Every row comes from one small tree of marks. The marks that hang from a mark follow it in brackets, in alphabetical order. Every link used is in the known rows. Which tree was each row made from?
Known rows
tomo[beran lupa]: [ 2.91 -0.63  2.02  2.02  1.28 -3.79 -1.37  0.63 -2.06 -4.80  1.74 -0.80
 -2.85 -2.15 -1.61 -0.81  0.07  0.44  1.47]
beran[tomo]: [ 2.17 -1.59  1.92  0.47  0.87 -1.83 -3.21  2.30 -2.64 -3.39  1.42  0.15
 -3.22 -3.06 -3.88 -3.32  1.66 -3.17  3.94]
lupa[tomo[beran[disa] korat[zamini]]]: [ 3.69 -0.08  2.71 -0.23 -0.92 -3.62 -2.49 -1.63 -1.27 -3.49  2.33  1.59
  1.94 -0.14  1.20 -0.44 -0.96 -0.82  1.71]
tomo[beran dedem korat[zamini] lupa]: [ 4.71 -1.76  2.59  2.77  1.56 -4.57  0.70 -3.39 -2.33 -4.66  2.80 -1.40
 -2.64 -0.02 -2.46  2.72 -1.13  1.31 -2.02]
dedem[tomo[beran[disa[zepur]]]]: [-0.32 -2.96 -0.16 -0.83 -0.37 -4.21 -4.31  0.32  0.40 -1.61 -0.96  0.74
 -0.65 -3.28  2.79 -5.68 -0.88  2.18  0.06]
lupa[tomo[beran[disa] dedem korat]]: [ 3.31 -1.56  2.79 -0.75  2.67 -1.60 -2.78 -0.13 -0.58 -3.93  0.31  1.20
 -0.79  1.94  1.62  0.09 -2.22  0.81  1.22]
disa[beran[tomo] zepur]: [ 0.38  0.14 -1.42 -0.68  2.66 -3.39 -3.59  2.36 -1.48 -2.75  2.25 -1.30
 -1.30 -3.30 -0.50 -5.69  1.48 -0.21  3.75]
disa[beran]: [ 1.33  0.47 -0.75 -0.19  1.12 -4.12 -4.01  2.41 -2.69 -3.59  1.76 -1.14
 -1.92 -3.81  0.22 -2.73  0.56 -0.04  4.63]
korat[zamini]: [ 2.06 -1.24  1.50  0.73 -1.76 -6.85 -3.72  0.49 -3.82 -2.84  2.19 -0.28
 -1.30 -4.19 -2.97 -1.54  1.03 -2.05  2.85]
tomo[beran[disa] korat]: [ 1.99 -1.23  2.55  0.00 -0.64 -0.16 -1.69 -0.42 -0.72 -4.21  0.16  2.54
 -0.03 -1.78  1.65 -1.45 -1.67  0.76  1.67]
beran[disa]: [ 1.24 -1.55  1.67 -0.10 -0.84 -3.46 -3.55  1.77 -2.16 -2.34  0.23  1.28
 -0.52 -3.34  0.08 -2.92 -0.73 -1.58  2.32]
beran[disa tomo[dedem korat]]: [ 2.74 -2.92  2.62  0.23  2.09  0.61 -1.37 -0.38 -1.05 -2.79  0.74  1.00
 -1.91 -0.13 -1.30 -1.15 -0.80 -1.66 -0.40]
lupa[tomo[beran[disa[zepur]] dedem]]: [ 0.97 -1.70  0.99 -1.94  3.11 -5.07 -5.05  1.65 -0.59 -2.62  0.10  0.29
 -0.58  0.62  1.90 -3.33 -1.70  2.00  1.10]
zamini[korat]: [ 0.19 -1.89  0.87 -0.56 -0.61 -5.63 -3.39  3.02 -2.77 -4.23 -0.86  0.18
 -2.02 -4.56 -2.51 -1.48  1.05 -0.73  4.66]
tomo[beran korat lupa]: [ 3.11 -0.61  2.54  2.90  0.94 -2.41  1.20 -1.37 -1.74 -5.22  0.77  0.21
 -1.29 -1.06 -1.11  1.04 -0.32  0.57  1.55]
dedem[tomo[beran[disa] korat lupa]]: [ 3.20 -2.21  1.49  2.48  0.19 -1.73  0.69 -2.81  0.44 -2.84  0.02  0.15
 -0.58 -1.36  2.01 -0.47 -1.60  1.15 -1.94]
beran[disa[zepur] tomo]: [ 0.16 -1.95  0.70 -0.69  0.87 -2.76 -3.23  1.52 -1.16 -1.36  0.52  1.11
  0.23 -2.80 -0.71 -5.57  0.23 -1.75  1.30]
disa[beran[tomo[dedem]]]: [ 2.60 -0.90 -0.08 -0.51  4.46 -1.38 -3.95  2.15 -2.13 -3.50  3.02 -2.69
 -5.21 -1.40 -1.96 -2.50  0.55 -0.39  2.26]
lupa[tomo]: [ 1.87 -0.30  1.71 -0.05  0.73 -5.87 -3.96  2.65 -3.08 -3.26  0.28  0.16
 -0.55 -1.91 -1.72 -1.81  1.23 -2.54  6.07]
dedem[tomo[beran korat[zamini] lupa]]: [ 4.12 -2.05  1.36  3.61 -0.75 -5.24  0.38 -4.38 -1.34 -3.47  1.89 -1.35
 -1.36 -2.31 -1.04  0.82 -0.04  0.44 -1.39]

Write each row's tree
[ 0.78 -0.63  0.90 -1.69  1.11 -4.87 -4.83  1.86 -0.59 -2.68  0.14  1.31
  1.45 -0.79  2.35 -4.44 -0.99  0.79  2.96]
lupa[tomo[beran[disa[zepur]]]]
[ 0.84 -1.20 -1.39 -0.80  4.70 -3.33 -3.75  1.93 -1.38 -2.66  2.17 -2.33
 -3.39 -1.63 -1.04 -4.41  0.72  0.85  1.59]
disa[beran[tomo[dedem]] zepur]
[ 4.12 -0.45 -0.37  1.67  5.39 -2.38 -1.16  0.69 -1.99 -3.28  3.77 -4.03
 -5.09 -0.35 -2.29 -0.80  0.69 -0.60 -0.26]
disa[beran[tomo[dedem lupa]]]
[ 2.73 -2.18  0.99  2.68  0.96 -4.24 -1.73 -0.36 -0.99 -3.61  0.76 -1.93
 -3.64 -2.79 -0.90 -1.58  0.19  0.90  0.43]
dedem[tomo[beran lupa]]
[ 0.27 -2.78  1.04 -1.34  1.99 -3.84 -4.31  0.98 -0.79 -2.65  0.04  0.71
 -1.85 -1.37  1.38 -3.58 -2.35  3.09 -0.54]
tomo[beran[disa[zepur]] dedem]
[ 0.44  0.18 -1.11  0.18  2.21 -1.91 -1.15  0.20 -1.01 -3.10  1.48 -0.31
  0.17 -2.21  0.04 -4.19  0.97  0.03  3.58]
disa[beran[tomo[korat]] zepur]
[ 3.53 -1.29  2.40  3.47  1.60 -1.43  1.84 -1.14 -1.98 -3.57  1.46 -0.17
 -1.23 -0.87 -3.60  0.18  1.25 -3.10  1.51]
beran[tomo[korat lupa]]
[ 3.55 -1.91  2.73  2.67  2.89 -2.31  0.82 -1.82 -1.25 -4.96  0.74 -0.87
 -3.21  0.48 -1.63  2.06 -1.22  1.83 -0.30]
tomo[beran dedem korat lupa]
[ 0.92 -2.51 -0.32  1.33  0.72 -5.33 -1.60 -1.15  0.46 -1.53 -0.17 -0.73
 -0.62 -2.26  2.42 -3.70 -0.97  2.08 -2.22]
dedem[tomo[beran[disa[zepur]] lupa]]
[ 2.79 -2.38  1.59  1.50 -1.80 -4.02 -2.36 -2.81 -1.36 -3.66  1.40  0.02
 -1.37 -3.19 -0.62 -1.07  0.23  0.53  0.99]
dedem[tomo[beran korat[zamini]]]
[ 3.65 -2.24  2.00  2.55  3.99 -3.02 -0.79  0.55 -2.65 -3.13  2.14 -2.53
 -5.23 -0.36 -4.66 -0.24  0.82 -2.16 -0.30]
beran[tomo[dedem lupa]]
[ 2.49 -2.94  2.20 -0.58  2.45 -0.85 -3.66  1.70 -1.66 -2.25  1.38 -0.27
 -3.81 -0.82 -1.65 -2.53 -0.55 -2.09 -0.20]
beran[disa tomo[dedem]]
[ 2.03 -0.70 -1.50  1.37  5.65 -4.52 -0.91  0.49 -1.25 -2.35  2.78 -3.81
 -3.31 -0.67 -1.53 -2.73  0.38  0.76 -0.44]
disa[beran[tomo[dedem lupa]] zepur]
[ 2.91 -2.36  0.90  1.67  0.40 -3.22 -1.78 -0.90  0.01 -2.54  0.75 -0.98
 -2.39 -2.31  1.46 -1.90 -1.14  0.71 -1.73]
dedem[tomo[beran[disa] lupa]]
[ 2.52 -2.26  0.54  3.81  0.17 -4.73  1.25 -2.39 -1.49 -2.59 -0.77 -0.89
 -0.89 -2.21 -1.09  0.22  0.57 -0.85  0.69]
dedem[tomo[korat lupa]]
[ 4.97 -1.95  2.34  3.65  2.18 -3.65  1.43 -3.35 -2.61 -2.94  3.30 -2.06
 -2.60  0.37 -4.87  1.96  0.37 -2.38 -2.13]
beran[tomo[dedem korat[zamini] lupa]]
[ 3.81 -1.38  2.07  0.85  1.15 -6.85 -2.16 -1.42 -3.31 -3.08  1.39 -0.43
 -0.47  0.38 -2.41  1.46 -0.07 -1.67  2.27]
lupa[tomo[dedem korat[zamini]]]
[ 2.01 -2.65  1.65  0.42 -0.97 -0.73 -2.10 -1.23  0.40 -3.00 -0.65  1.60
 -0.72 -2.21  2.32 -2.36 -1.49  0.98  0.17]
dedem[tomo[beran[disa] korat]]
[ 2.46 -2.49  2.63 -0.27  1.42 -0.27 -2.08 -0.63 -0.73 -4.12  0.25  1.56
 -1.94 -0.27  1.23 -0.24 -2.81  1.88 -0.19]
tomo[beran[disa] dedem korat]
[ 1.35 -1.10  1.18  1.96  0.68 -3.26  1.22 -2.01 -0.11 -3.09 -0.17  1.42
  2.07 -0.84  1.98 -1.41 -1.73  1.90 -0.90]
tomo[beran[disa[zepur]] korat lupa]
[ 4.02 -2.39  2.48  2.54  3.08 -0.17  1.53 -1.97 -1.05 -2.65  1.53 -0.46
 -2.02  1.19 -1.70  0.76 -1.15 -2.15 -2.65]
beran[disa tomo[dedem korat lupa]]
[ 4.15 -0.74  0.27  0.61  2.50 -2.20 -1.85 -1.71 -2.23 -3.62  4.30 -2.05
 -2.75 -0.94 -2.02 -0.47  0.34 -0.67  0.49]
disa[beran[tomo[dedem korat[zamini]]]]
[ 1.44 -2.36  0.88  0.65  2.98 -4.71 -1.49 -0.44 -0.55 -2.55  0.62 -0.82
 -1.92 -0.27  0.96 -1.89 -2.23  2.88 -2.82]
tomo[beran[disa[zepur]] dedem lupa]
[-0.30 -1.44  0.90 -1.06 -0.07 -3.59 -4.00  1.41 -0.65 -2.86 -0.05  1.60
  0.17 -2.82  2.11 -4.81 -1.48  1.83  1.42]
tomo[beran[disa[zepur]]]
